What can hang from each mark
z_682: z_169
z_169: z_245 z_422 z_682 z_794
z_551: z_169
z_272: z_244 z_265
z_125: z_245 z_422 z_551 z_682 z_794
z_422: z_125 z_169
z_244: z_272
z_265: z_245 z_272

Every row comes from one small tree of marks. The marks that hang from a mark follow it in brackets, in the order of their numbers. Every link used is in the known rows. Which tree was each row made from?
Known rows
z_551{z_169{z_245 z_422 z_682}}: [ 0.04 -0.08 -0.61 -0.69  1.77  1.79  0.08 -0.66  0.22  1.48  1.63  1.38
  0.05  0.47 -1.27  0.14  1.70 -1.29  1.88 -0.58 -0.27 -1.13 -1.44]
z_272{z_244 z_265{z_245}}: [ 0.64  0.38 -0.05 -0.10  3.76  0.70  0.50 -1.11  1.27  2.56 -0.56  0.30
  1.49 -0.64  3.93 -0.37  2.25  1.54 -0.25 -0.08  0.17 -1.65 -2.16]
z_272{z_244 z_265}: [ 0.30  0.62 -0.67 -0.17  3.18  1.39  0.49 -0.27  1.47  2.33  0.17  1.26
  1.54 -1.03  5.39 -1.06  1.91  1.65  0.83  0.55 -1.55 -2.36 -2.58]
z_244{z_272}: [-0.39 -0.69 -0.12  0.04  1.35 -0.05  1.03  0.12  0.55  1.07  0.19  1.21
  1.58 -0.58  2.78 -0.49  1.45  0.10  0.89  0.86 -1.07 -1.00  3.08]
z_169{z_245 z_422{z_125}}: [ 0.17  0.35 -1.78 -0.94  0.62  0.20  0.35 -0.01  0.04  1.88  1.08 -0.14
  0.25 -0.37  0.57  0.32  2.83 -1.69 -0.15  1.04 -0.03 -0.51 -2.84]
z_682{z_169}: [ 1.14 -0.39 -1.66 -0.09  4.27  0.76  1.17  0.73  1.00  2.57  1.28  1.22
  0.95 -1.41  1.21 -1.04  1.92 -0.42  0.78  0.65 -0.67 -1.73  1.35]
z_125{z_245}: [ 0.26 -0.93  0.07 -0.18  0.25  0.57  0.89  0.21  0.87  1.45  0.14  0.45
  1.32 -1.34  0.09 -0.24  1.34 -0.15  1.16  0.54 -0.61 -0.68  2.65]
z_422{z_125{z_794} z_169{z_245 z_682}}: [-0.32 -0.93 -0.88 -0.21 -1.10 -0.85  0.00 -0.82 -1.23  0.95  1.50 -0.45
 -0.52 -0.19  0.00 -0.64  1.59 -0.58  0.33 -0.21  2.48  1.56 -3.37]
z_682{z_169{z_794}}: [ 0.80 -0.49 -2.18 -0.14  3.11  0.82  1.22  0.39  0.22  2.52  0.64  0.03
  0.83 -0.81  0.25 -1.05  1.29 -1.20 -0.09  1.09 -0.50 -0.59 -1.08]
z_125{z_682{z_169{z_794}}}: [ 0.96 -0.60 -1.37  0.36  1.78  1.01  1.55  0.38  0.74  1.67  0.93 -0.05
  0.49 -1.25 -1.26 -0.56  1.14 -1.81 -0.16  0.60  1.49 -1.14  0.77]
z_551{z_169{z_245 z_682 z_794}}: [-0.51 -0.34 -0.42 -0.76 -0.26  1.33  0.60 -1.23 -0.33  1.64  1.25  0.42
  0.96  0.31 -1.52 -0.66  0.44 -1.48  1.17 -0.39 -0.72  0.32 -2.75]
z_422{z_125{z_551{z_169} z_682}}: [ 0.51 -1.08  1.25  0.59  0.99 -0.75  2.08 -0.50  2.62  0.27  1.96  1.13
 -0.21 -1.57 -1.31 -0.13  0.97 -0.03 -0.68 -0.41  1.46 -0.24  3.01]
z_682{z_169{z_245}}: [ 0.70 -0.33 -1.41 -0.63  3.45  1.46  0.70 -0.12  0.38  2.74  1.33  0.94
  1.25 -1.08  0.78 -0.60  2.43 -0.96  1.09  0.33 -1.46 -0.73 -0.37]
z_682{z_169{z_422{z_125} z_794}}: [ 0.92 -0.17 -3.25 -0.64  3.20  0.16  0.99  0.45 -0.14  2.28  0.82 -0.81
 -0.63 -0.47 -0.40 -0.15  2.33 -1.96 -1.18  1.57  1.06 -0.52 -3.46]
z_244{z_272{z_265{z_245}}}: [ 0.28 -0.68  1.27 -0.05  2.50 -0.69  0.37 -1.01  0.70  1.01 -0.62  0.65
  1.84 -0.11  3.32 -0.12  1.75  1.06  0.17  0.26  0.68 -0.67  2.33]
z_125{z_245 z_422 z_551 z_682{z_169{z_794}}}: [ 1.12 -2.73  1.40  1.20  1.17  1.42  1.22 -0.39  1.07  0.71  1.29 -0.64
 -1.13 -1.26 -4.48  1.48  0.63 -0.58 -1.22  0.34  3.34 -0.03  3.20]
z_125{z_422 z_794}: [ 0.74 -1.22 -0.84  0.61  0.65  0.39  0.95  1.15 -0.67  1.76  1.05 -0.33
  0.16 -0.31 -1.74 -0.01  1.46  0.23 -0.51  1.36  2.81 -0.90  2.83]
z_422{z_125{z_245 z_551 z_794} z_169{z_682}}: [-0.04 -2.70  0.84  0.95 -1.15 -1.45  0.17 -1.00  0.30 -0.42  0.89 -0.59
 -1.29 -0.63 -1.42  0.22  0.43  1.05 -0.63 -0.50  2.80  2.18 -0.21]
z_551{z_169{z_245 z_794}}: [-0.47 -0.18 -0.37 -0.98  1.04  1.23  1.00 -0.96 -0.45  1.92  0.28  0.34
  1.36 -0.14 -1.20 -0.79  1.20 -1.41  1.05  0.20 -1.35  1.18 -2.10]
z_682{z_169{z_245 z_422 z_794}}: [ 0.48 -0.12 -2.51 -0.85  3.08  1.98  0.19 -0.15 -0.65  2.43  0.28 -0.44
  0.20  0.18 -1.14  0.18  2.40 -2.35  0.18  1.13 -0.63 -0.06 -4.00]
z_265{z_245 z_272{z_244}}: [ 0.10  0.25 -1.04 -0.10  2.72  1.41  1.60 -1.61  0.81  3.12 -0.80 -0.56
  0.97  0.05  1.53 -0.14  1.80  0.78 -2.02 -0.68  1.52 -1.04  0.65]
z_244{z_272{z_265}}: [-0.08 -0.26  0.62 -0.17  1.95  0.13  0.37 -0.05  0.93  0.75  0.09  1.66
  1.82 -0.46  4.59 -0.84  1.45  1.18  1.40  0.88 -1.22 -1.30  2.10]
z_682{z_169{z_245 z_422{z_125{z_551}} z_794}}: [ 0.43 -0.96 -1.95 -0.40  2.80  0.45  0.35 -0.77  0.31  1.81  1.00 -1.06
 -0.92 -0.02 -1.45  0.76  2.19 -1.61 -1.96  1.09 -0.13  1.12 -5.33]
z_272{z_265{z_245}}: [ 1.23 -0.22  0.23  0.01  2.78 -0.38  0.37 -0.30  0.92  1.80 -0.01  0.36
  1.63 -0.52  1.87 -0.78  1.65  0.52  0.29  0.12  0.92 -1.30  0.60]

Which tree is each row?
[-0.04 -0.80  0.41 -0.60 -0.89  0.59  1.56 -0.90  0.60  0.11  0.13 -0.84
 -0.83 -0.93 -4.05  0.98  1.70 -1.91 -0.24  0.27  3.13  0.73  0.61]  z_551{z_169{z_422{z_125{z_245 z_682}} z_794}}
[ 0.53 -2.22  1.03  0.57  0.69  0.32  0.38  0.10 -1.26  0.75  0.26 -0.61
 -0.82 -0.73 -2.29  0.19  1.76  0.53  0.94  0.24  3.76  1.33  2.59]  z_125{z_245 z_422{z_169} z_794}
[-0.43 -1.22 -0.24  0.25 -0.54 -1.05 -0.06 -1.52 -0.20  0.73  1.58 -0.64
 -0.68  0.21  0.21 -0.55  0.28 -1.04 -0.56 -0.29  0.55  2.15 -6.65]  z_422{z_125{z_551} z_169{z_245 z_682 z_794}}
[ 0.34 -2.35  2.40  1.03  0.13  1.24  1.12 -0.79  0.44  0.23  1.61  0.36
 -0.60 -0.29 -5.20  1.26  1.19  0.20 -0.53 -0.40  3.45  0.92  3.90]  z_125{z_422 z_551{z_169{z_245}} z_682 z_794}
[-0.35 -1.20  1.22  0.01 -0.83 -0.06  1.50 -1.66  1.16  0.36  1.24 -0.20
 -0.03 -0.79 -3.01  0.36  0.83 -1.33 -1.09 -0.34  0.92  1.78 -1.22]  z_422{z_125{z_551{z_169{z_245 z_794}} z_682}}
[ 0.59 -1.51 -1.58 -0.04  2.69  0.29  0.28 -0.48  0.25  1.39  0.94 -0.61
 -1.12 -0.15 -1.97  1.17  2.76 -0.43 -1.88  1.03  1.10  1.31 -2.03]  z_682{z_169{z_245 z_422{z_125{z_551 z_794}}}}
[ 0.37 -2.03  2.01  0.98 -0.35 -1.19  1.12 -0.93  1.83 -0.62  0.87  0.17
 -0.97 -1.97 -0.90  0.26  1.10 -0.09 -0.09 -0.71  2.58  1.21  1.65]  z_422{z_125{z_245 z_551 z_682} z_169}
[ 0.04 -0.62 -0.13 -0.54 -0.54  0.60  1.06 -0.77 -0.18  0.32  0.93 -0.18
 -0.74 -0.35 -3.65  1.06  2.73 -1.44 -0.44  0.10  3.45  0.85  0.69]  z_551{z_169{z_245 z_422{z_125{z_682 z_794}}}}
[ 0.24 -0.97 -0.55  0.39  2.71  0.67  0.89 -0.31  0.92  0.83  0.11  0.41
 -0.26  0.55 -2.17 -0.04  0.65 -0.74 -0.44  0.59 -0.76  0.33 -1.50]  z_125{z_551{z_169{z_422 z_794}}}
[ 1.19 -1.75  0.99  0.97  2.74  1.64  0.94 -0.28  1.42  1.51  2.55  0.68
 -0.62 -1.10 -2.71  1.18  1.80 -0.71 -0.34 -0.17  2.17 -1.16  2.51]  z_125{z_422 z_551 z_682{z_169{z_245}}}
[ 0.10 -0.19 -1.57 -0.23  1.41  1.20  0.61 -0.04  0.05  1.23  0.93  0.41
 -0.18  0.72 -1.80 -0.30  0.53 -1.58  0.74  0.20  0.57 -1.16 -2.17]  z_551{z_169{z_422 z_682 z_794}}
[-0.37 -0.13 -1.21 -0.76  0.62  1.85  0.10 -0.96 -0.53  1.44  0.97  0.26
  0.05  1.07 -2.17  0.17  1.08 -2.04  1.00 -0.15 -0.02 -0.06 -3.83]  z_551{z_169{z_245 z_422 z_682 z_794}}
[ 0.43 -1.14  1.20  0.16 -0.57 -0.85  1.15 -0.50  0.86  0.05  0.78 -0.02
 -0.40 -2.14 -0.27 -0.21  1.80 -0.87  0.92 -0.45  3.11  0.67  1.80]  z_422{z_125{z_245 z_682} z_169}
[-0.23 -0.30 -0.07 -0.23 -1.26 -0.52  0.90 -0.96 -0.64  0.70  0.92 -0.86
 -0.11 -0.97 -0.27 -0.64  1.59 -2.48  0.23  0.02  2.41  1.65 -4.04]  z_422{z_125{z_682} z_169{z_245 z_794}}
[ 0.09 -1.95  0.10  0.52  0.18 -1.01  1.18 -0.64  1.18  0.45  1.87  0.52
 -0.55 -0.27 -1.92 -0.14  0.28  1.09 -1.22 -0.17  1.69  0.67  1.00]  z_422{z_125{z_551{z_169{z_682}} z_794}}
[-0.37 -0.39 -0.84 -0.13 -0.26  0.52 -0.23 -0.97 -1.11  1.35  0.94 -0.17
  0.35  0.27  0.51 -1.11  0.53 -1.74  1.50 -0.37  0.04  0.92 -5.52]  z_422{z_169{z_245 z_682 z_794}}
[-0.19  0.20 -2.27 -1.02 -0.45  0.18  0.38 -0.37 -0.81  1.90  0.42 -1.32
  0.10  0.21 -0.50  0.25  2.16 -2.41 -0.95  1.48  0.41  0.55 -5.13]  z_169{z_245 z_422{z_125} z_794}
[-0.13 -0.75 -1.51 -0.54 -1.92  0.16  0.25 -0.37 -0.16  0.92  0.62 -1.45
 -0.73 -0.01 -1.75  0.79  0.86 -1.65 -0.82  0.91  2.11 -0.20 -2.70]  z_169{z_422{z_125{z_245}} z_682 z_794}
[ 0.08  0.05 -1.63 -0.32  0.21  1.39 -0.31  0.04  0.12  1.69  1.44  0.59
  0.37  0.52 -0.10  0.26  1.54 -1.67  1.15  0.22 -0.05 -1.90 -2.05]  z_169{z_245 z_422 z_682}
[ 0.90 -1.43  0.09  1.15 -0.83  0.62  1.35  1.15 -0.14  0.88  1.32 -0.35
 -0.17 -0.79 -2.91  0.52  1.24 -0.42 -0.56  0.90  4.87 -1.38  4.86]  z_125{z_422 z_682 z_794}
[ 0.74 -0.93 -1.31  0.09  1.52  1.97  0.42  0.04 -0.23  1.14  0.67 -0.02
 -0.35 -0.32 -3.08  1.11  2.82 -1.61  0.01  0.45  2.82 -0.46  1.29]  z_125{z_682{z_169{z_245 z_422}} z_794}
[ 0.96 -2.46  1.53  2.23  0.72 -0.33  0.86  0.37  0.20 -0.26  1.24 -0.11
 -1.47 -0.51 -2.76  0.35  0.80  0.31 -0.48 -0.09  4.93  0.38  3.12]  z_125{z_422{z_169} z_551 z_682 z_794}
[ 0.62 -0.25 -1.59 -0.28  1.66  2.16  0.57 -0.27 -0.10  1.59  0.58 -0.38
 -0.13 -0.25 -2.51  0.69  2.22 -2.92 -0.03  0.58  1.39 -0.59 -2.10]  z_125{z_682{z_169{z_245 z_422 z_794}}}
[-0.61 -1.17  0.08 -0.37 -0.49 -0.17  0.70 -1.80  0.62  1.02  1.89 -0.15
 -0.16  0.11 -1.69 -0.12  0.27 -0.64 -0.98 -0.34 -0.40  1.57 -4.01]  z_422{z_125{z_551{z_169{z_245 z_682 z_794}}}}
[ 0.38 -0.43 -1.18 -0.66  0.31  0.49  1.31 -0.73  0.08  1.85  1.43 -0.85
  0.15 -1.37 -1.51  0.02  2.03 -2.42 -0.95  0.56  1.84  0.38 -2.16]  z_422{z_125{z_682{z_169{z_245 z_794}}}}
[ 0.09 -2.58  1.39  0.99 -2.58 -0.84  1.35 -0.56  1.53 -0.55  0.43 -0.87
 -0.45 -1.53 -3.27  1.25  0.76  0.43 -1.89  0.40  3.44  1.19  4.17]  z_422{z_125{z_245 z_551 z_682 z_794}}
[-0.37 -0.99 -0.30  0.05  0.86  1.47 -0.03 -1.33  0.34  0.75  1.01  0.33
 -0.42  1.29 -2.78  0.57  0.32 -1.25 -0.08 -0.29 -0.58  0.55 -3.87]  z_125{z_551{z_169{z_245 z_422 z_682 z_794}}}
[ 0.37 -2.48  2.88  0.95 -0.18  1.15  1.53 -0.93  1.17 -0.10  0.96 -0.23
 -0.79 -0.85 -5.49  1.30  0.18 -0.23 -0.55 -0.34  3.15  0.78  3.85]  z_125{z_245 z_422 z_551{z_169{z_794}} z_682}
